Each row comes from the steps of one path. Every step used is in the known rows, and no mark comes twice. Write the path behind each row, first mark first.
Known rows:
n -> q -> w -> d: [ -1.4  36.1   3.7   9.2   1.4 -24.3  45.4 -16.9  12.9  17.3  -4.6 -28.1
 -23.5   1.5   4.1  29.8  -2.7 -14.5  20.0  24.8]
w -> d: [-13.1  26.2  11.5 -11.1  -5.8   4.8  19.6  11.5  11.5   3.1  19.6 -31.9
 -11.6   2.5 -13.2  54.3 -21.3 -17.5  24.8 -16.2]
q -> m: [ 24.5  -9.7 -14.7 -29.2  14.3   5.4  -2.9   7.2  11.9  35.8  50.4 -15.6
 -27.3  -1.0 -26.9  20.6 -43.7 -15.4   5.0 -26.1]
n -> q -> w -> l: [ -4.1  56.7   7.7  13.6  16.0 -45.7  41.0  -9.8   1.3  37.6  -9.0 -13.7
 -14.9  -8.4   6.1  26.9  11.2  -4.3  23.2  24.1]
d -> m -> q: [-11.6 -27.0  22.2 -38.9 -13.2   9.8 -35.4   5.6 -30.1  -1.0  17.0  -3.0
  -3.2   6.9 -11.4  37.2 -19.2   9.7  13.9 -33.9]
m -> d -> w -> l -> n: [-27.6  27.7  10.7 -13.1  29.8  19.2  39.9  20.0  29.6  23.3  23.5   1.3
 -29.4  -5.4  -2.6   7.4 -23.3  -5.5 -12.7 -13.7]
w -> d -> m: [  3.2  -3.2   9.3 -46.8 -14.8  18.7  10.1  16.4  -3.5  -3.1  16.2 -23.4
 -14.9   5.5 -12.3  52.3  -9.1 -28.1  42.1   6.0]
d -> m -> q -> w: [ 11.3  -2.6  17.7  -7.6 -28.7 -14.4 -11.1 -14.1 -33.8  23.2   8.9  -6.0
 -15.6  17.7 -11.4  18.6   2.2  -5.3   4.5  -2.6]
r -> l: [ -2.1   3.0 -10.2  10.7   6.6 -41.1   0.0   6.1 -10.0 -23.0   7.5 -33.7
 -31.3  -9.8 -18.5  52.9 -18.8   0.0 -15.6 -23.6]
r -> l -> n -> q: [-28.7 -21.0 -21.8  -2.8  57.4 -27.4  34.1   0.6  31.8  -5.4 -10.4 -11.0
 -50.2 -26.5   3.1  10.8 -23.5  22.8 -15.9  -4.6]
m -> q: [-21.7  -9.5  23.3  -8.2  -6.1  -4.7 -28.9   2.6 -19.4   7.0  23.9  -8.6
  -1.8   4.5 -14.6  34.0 -27.4  21.7  -4.9 -52.4]
d -> w: [ 31.7  -7.9  15.2  10.2  -7.1 -10.4  36.7   9.6  -9.4  -0.8  40.6 -24.6
 -44.5   0.3 -26.0  -7.3 -16.6 -21.3 -34.3  -0.1]
q -> w -> l -> m -> d: [  0.5  29.9  -2.4 -23.2 -17.2   3.1  -1.3 -29.3 -16.8  28.1  25.0  -2.2
  -2.9  15.6  -0.4  36.4 -16.3  10.4   9.4 -23.8]
n -> d -> w: [ 41.7  -7.9   0.5  14.1   0.6 -15.6  51.3   3.0 -26.8  16.1  18.0 -18.1
 -46.2  -4.2 -30.8 -13.5 -15.0 -11.4 -45.8  27.6]
r -> l -> n -> d -> m: [  7.6 -31.3 -24.2 -39.4  18.8   4.3  21.2  14.3 -12.2  10.2 -13.2  -4.0
 -40.0  -9.0 -22.9  26.8 -12.4  -2.3  -1.7  22.6]
l -> m -> q -> w -> d: [ -2.4  31.1  25.5 -13.2 -25.9  -5.9   3.0 -21.8  -6.5   7.7 -15.3 -11.2
  -7.7  13.4  -5.0  48.2  -8.6  -5.6  27.5  -3.7]
m -> d -> w -> l: [ -1.6  51.5  20.2   0.9   1.5  -6.5  29.5   5.8  -7.9  13.5  33.5 -14.7
 -10.6   2.6   0.4  24.7 -15.5 -11.6  -7.6  -6.6]
l -> n -> q -> w -> d: [-14.1  29.4   2.0   2.1  15.7 -11.8  53.1 -10.8  31.1  22.2  -9.7 -17.7
 -32.1  -0.4   4.3  21.4  -6.8 -12.0  17.2  23.8]
q -> m -> d -> w: [ 34.2  -3.1  -3.4 -10.6   0.1  13.5  16.9  -7.6  -4.1  16.0  69.8 -15.9
 -35.6  11.0 -12.8 -10.5 -45.2 -18.2 -42.9 -16.6]
r -> l -> n -> q -> w -> d: [-16.2  34.8  -2.8   8.0  20.6 -28.2  48.3 -12.7  28.8   2.5 -26.7 -23.1
 -35.4  -6.5   8.4  34.5  -6.5 -10.0  10.4  26.0]
d -> m -> q -> w -> l: [ -8.6  51.5  29.1 -11.9 -11.8 -23.7   0.8  -1.5 -21.2  29.1 -10.1  -2.9
   3.2   5.8   1.8  45.6   9.7  -8.4  33.9   6.8]
m -> d -> w -> l -> r: [-22.4  37.5  12.0 -10.7  29.0  14.4  19.1   4.6  13.4   2.2   4.5 -10.6
 -31.4 -14.7  -6.9 -11.9 -18.3 -16.5 -35.7 -18.3]
q -> w -> l: [ -0.6  63.5  15.3  13.1  -5.5 -33.3  29.2   2.3  -6.1  40.3   4.0 -16.7
  -9.7   1.3  -7.6  38.7  10.4 -17.6  22.8   8.9]
n -> d -> m -> q: [ -2.6 -26.6  10.3 -36.8  -7.5   4.6 -24.3  -0.4 -42.8  12.9   0.7   2.5
  -4.2   4.2 -15.3  32.5 -18.0  18.0   4.0 -11.3]
n -> d -> w -> l: [ 15.8  48.1  15.8   5.2  12.1 -24.6  49.2  12.1 -15.5  24.3  -2.6 -12.2
 -21.3 -10.4 -13.7  20.4  -3.9 -13.7  -5.4  30.2]
l -> m: [ 18.5 -27.3  -3.2 -34.4 -11.9   1.1  -1.6  -9.0 -10.8   4.9  14.5  -8.2
 -28.5  -1.0 -29.3  29.0 -18.7   7.7  11.6 -26.4]

Which path is each row?
[ -0.4  -3.8 -12.4  15.3  24.1 -27.1  50.0 -15.4  18.5  38.5   3.8  -9.0
 -49.1  -3.6  -3.9 -17.2  -1.1   3.7 -12.6  17.2] : l -> n -> q -> w
[ -0.8  51.5  19.6  -9.4  -6.4 -27.0  10.0  -6.5 -32.4  39.6 -24.1   1.4
   1.6   2.7  -1.9  42.2   9.7  -2.6  27.0  24.8] : n -> d -> m -> q -> w -> l
[-38.9  24.9   6.9 -18.1  33.8  10.2  30.0  30.9  35.9  31.0   8.7  -0.5
 -23.7 -12.3 -11.0  29.0 -17.9  -1.5  15.3 -22.1] : w -> l -> n
[ -7.2  29.8 -12.6   0.4  28.5  -9.4  51.3   6.4   2.7  60.1 -18.3   4.0
 -30.1  -8.3 -18.6  12.6  -5.0   4.1  -4.9  27.1] : q -> w -> l -> n -> d
[ -7.7  -9.5 -28.0  -0.3  35.0 -13.8  34.3   9.3   0.4  20.1 -16.2  -7.7
 -44.1 -16.0 -25.7  22.0 -23.8  15.1 -30.2   6.6] : r -> l -> n -> d
[  2.2  10.6  29.2 -31.0  -3.4  -8.0 -10.8 -14.5 -33.1   3.4 -28.0  15.6
  -5.0  -4.2  -9.7  32.6 -18.3  25.6   4.3  -7.2] : n -> d -> w -> l -> m -> q
[-10.8  37.0   3.5 -24.2  38.4  20.6  13.6   2.2  24.0  11.6   9.4  -6.7
 -34.7 -13.3  -6.4 -14.1 -29.7 -22.8 -31.9 -16.6] : q -> m -> d -> w -> l -> r
[ -5.0  11.0  38.3 -31.8  -7.5  -5.1 -20.4  -9.7 -22.8  -6.6 -13.9  11.8
  -4.9  -1.9  -5.0  36.1 -19.8  19.6  12.3 -25.2] : d -> w -> l -> m -> q
[ 15.4  10.3   8.7 -31.8 -25.5   5.7  20.1   1.3  -8.6  10.2   7.8 -23.2
 -20.4  12.4 -10.6  42.3   3.9 -36.7  38.0  25.6] : q -> w -> d -> m
[ 23.9  -9.3  -6.9  10.3  23.9 -16.0  55.0   8.4  -5.7   2.6  -5.1  -9.9
 -60.4 -12.8 -25.3 -10.5 -21.1  -5.2 -56.3  28.6] : r -> l -> n -> d -> w
[  2.9  -9.8 -32.0 -26.8  26.3  11.2  -2.6 -21.5   8.9  34.5  61.9 -12.8
 -17.6   6.5   3.1  10.2 -53.5  14.6 -12.6 -33.7] : n -> q -> m -> d
[-19.8  24.9  17.5 -11.3  30.9   8.9  46.4  29.9  32.5  20.2   8.8   0.1
 -36.7 -12.8 -10.6   8.5 -16.1 -12.6  -4.6  -3.3] : d -> w -> l -> n
[ 20.4  -2.7   5.5   8.3 -11.2   6.4  24.8  -5.0 -15.6   4.6  63.2 -22.3
 -32.7  11.1 -13.4  -7.5 -29.6 -10.6 -47.2 -18.9] : m -> d -> w
[ 30.7 -15.3   5.3 -13.3 -17.8  11.4  18.2 -18.4 -18.8  -3.8  46.4 -10.8
 -35.2  11.6 -14.8  -5.6 -28.8  -3.1 -37.6 -16.1] : l -> m -> d -> w
[-10.5 -18.0  15.2 -27.1  -7.6 -18.1 -43.5 -17.8 -26.8 -27.6 -18.7   1.0
 -11.0  -3.2 -11.1  52.9 -27.9  32.4  -0.9 -45.0] : r -> l -> m -> q
[-11.7  41.3  27.3   3.6 -21.3 -11.4   9.0 -12.4  -4.0  13.5  -1.3 -20.2
  -4.6  14.4  -2.6  46.9  -8.4 -11.7  19.7  -5.1] : m -> q -> w -> d
[ -2.3   1.9 -18.1  22.0  28.9 -44.3  45.1 -18.6  16.6  18.6 -13.2 -12.2
 -52.2  -9.9   0.0  -3.4  -1.0   5.7 -18.7  21.1] : r -> l -> n -> q -> w
[  6.7  -2.7 -23.3 -27.4   6.4  23.1 -14.0 -11.1   1.2  37.0  76.6 -15.3
 -12.3  15.3 -11.4  21.6 -54.8  -0.2 -12.5 -50.1] : q -> m -> d
[ 12.2   4.1  10.9   2.0 -23.4 -36.4 -17.9 -32.8 -31.1   1.1 -19.1  -3.8
 -22.0   9.6 -11.4  31.3  -5.1  13.1  -7.7 -11.5] : r -> l -> m -> q -> w
[ 10.2  51.7  12.6 -14.3  11.3  -1.2  22.8   4.5   2.0  24.2  37.6 -10.3
 -13.2   1.7   0.2  23.1 -28.2 -17.8  -3.3  -3.9] : q -> m -> d -> w -> l
[ -9.8  19.2  -4.1 -35.5  -8.8  13.9  -8.9 -18.2 -13.2  17.4  31.3  -3.1
   1.8   9.4  -1.8  44.9 -27.2  17.8  12.9 -40.0] : w -> l -> m -> d
[-27.2  35.2  18.4 -23.4  17.2   2.7  -4.5  -0.8   1.8  13.5 -30.5   0.6
 -20.9 -10.5  -5.7   5.9   4.0 -15.1  -0.4  -5.7] : d -> m -> q -> w -> l -> r
[ 25.4 -14.9  -2.9   4.7  18.9   1.5  59.9  11.0  -3.0  22.4  11.6  -4.7
 -56.1  -8.2 -29.6 -24.0 -20.8  -7.8 -49.0  24.6] : l -> n -> d -> w
[ -0.5  -9.6 -18.9 -23.7  -9.6  -1.2 -19.3 -27.5 -19.6 -12.0  26.4 -13.3
 -16.3   7.7  -7.6  45.5 -35.2  22.3 -14.8 -45.4] : r -> l -> m -> d
[-20.1  10.9  31.3 -38.2  -5.0  -3.4 -33.3  -9.7 -20.6   1.6 -14.7  10.5
   5.9  -3.0  -5.9  53.3 -20.8  28.5  27.3 -39.6] : w -> l -> m -> q
[ 23.5  17.3  19.3 -30.6  -5.5  -7.7  21.9  -5.0  -9.7  -0.8  -6.6  -0.9
 -25.8  -7.5 -14.1  28.9  -8.2  -6.6  16.6   4.7] : d -> w -> l -> m
[-15.4  27.3   3.8 -28.2  38.5  25.1  33.1  17.9  38.2  33.5  28.3   6.8
 -32.0  -5.0  -1.1   5.3 -37.4 -11.5  -8.3 -12.8] : q -> m -> d -> w -> l -> n
[  4.6  -8.7   5.8 -12.3  -8.8  -4.3   5.6 -12.3 -24.9  38.2 -10.8   7.9
 -24.1  12.0 -13.0   4.7  -0.6   3.0  -6.3  13.4] : l -> n -> d -> m -> q -> w
[  3.1  42.9  12.1   7.5 -19.1 -13.6  32.8  -5.3   4.4  19.6   9.9 -30.7
 -17.6  11.5 -10.2  41.8  -3.1 -28.1  19.8   9.9] : q -> w -> d
[-37.8  36.3  18.8  -7.5  21.6  -0.4  19.6  12.5  23.0  39.4  -8.0   8.8
 -18.2  -2.5  -3.5  23.3  -8.7   4.1  10.9 -14.2] : m -> q -> w -> l -> n
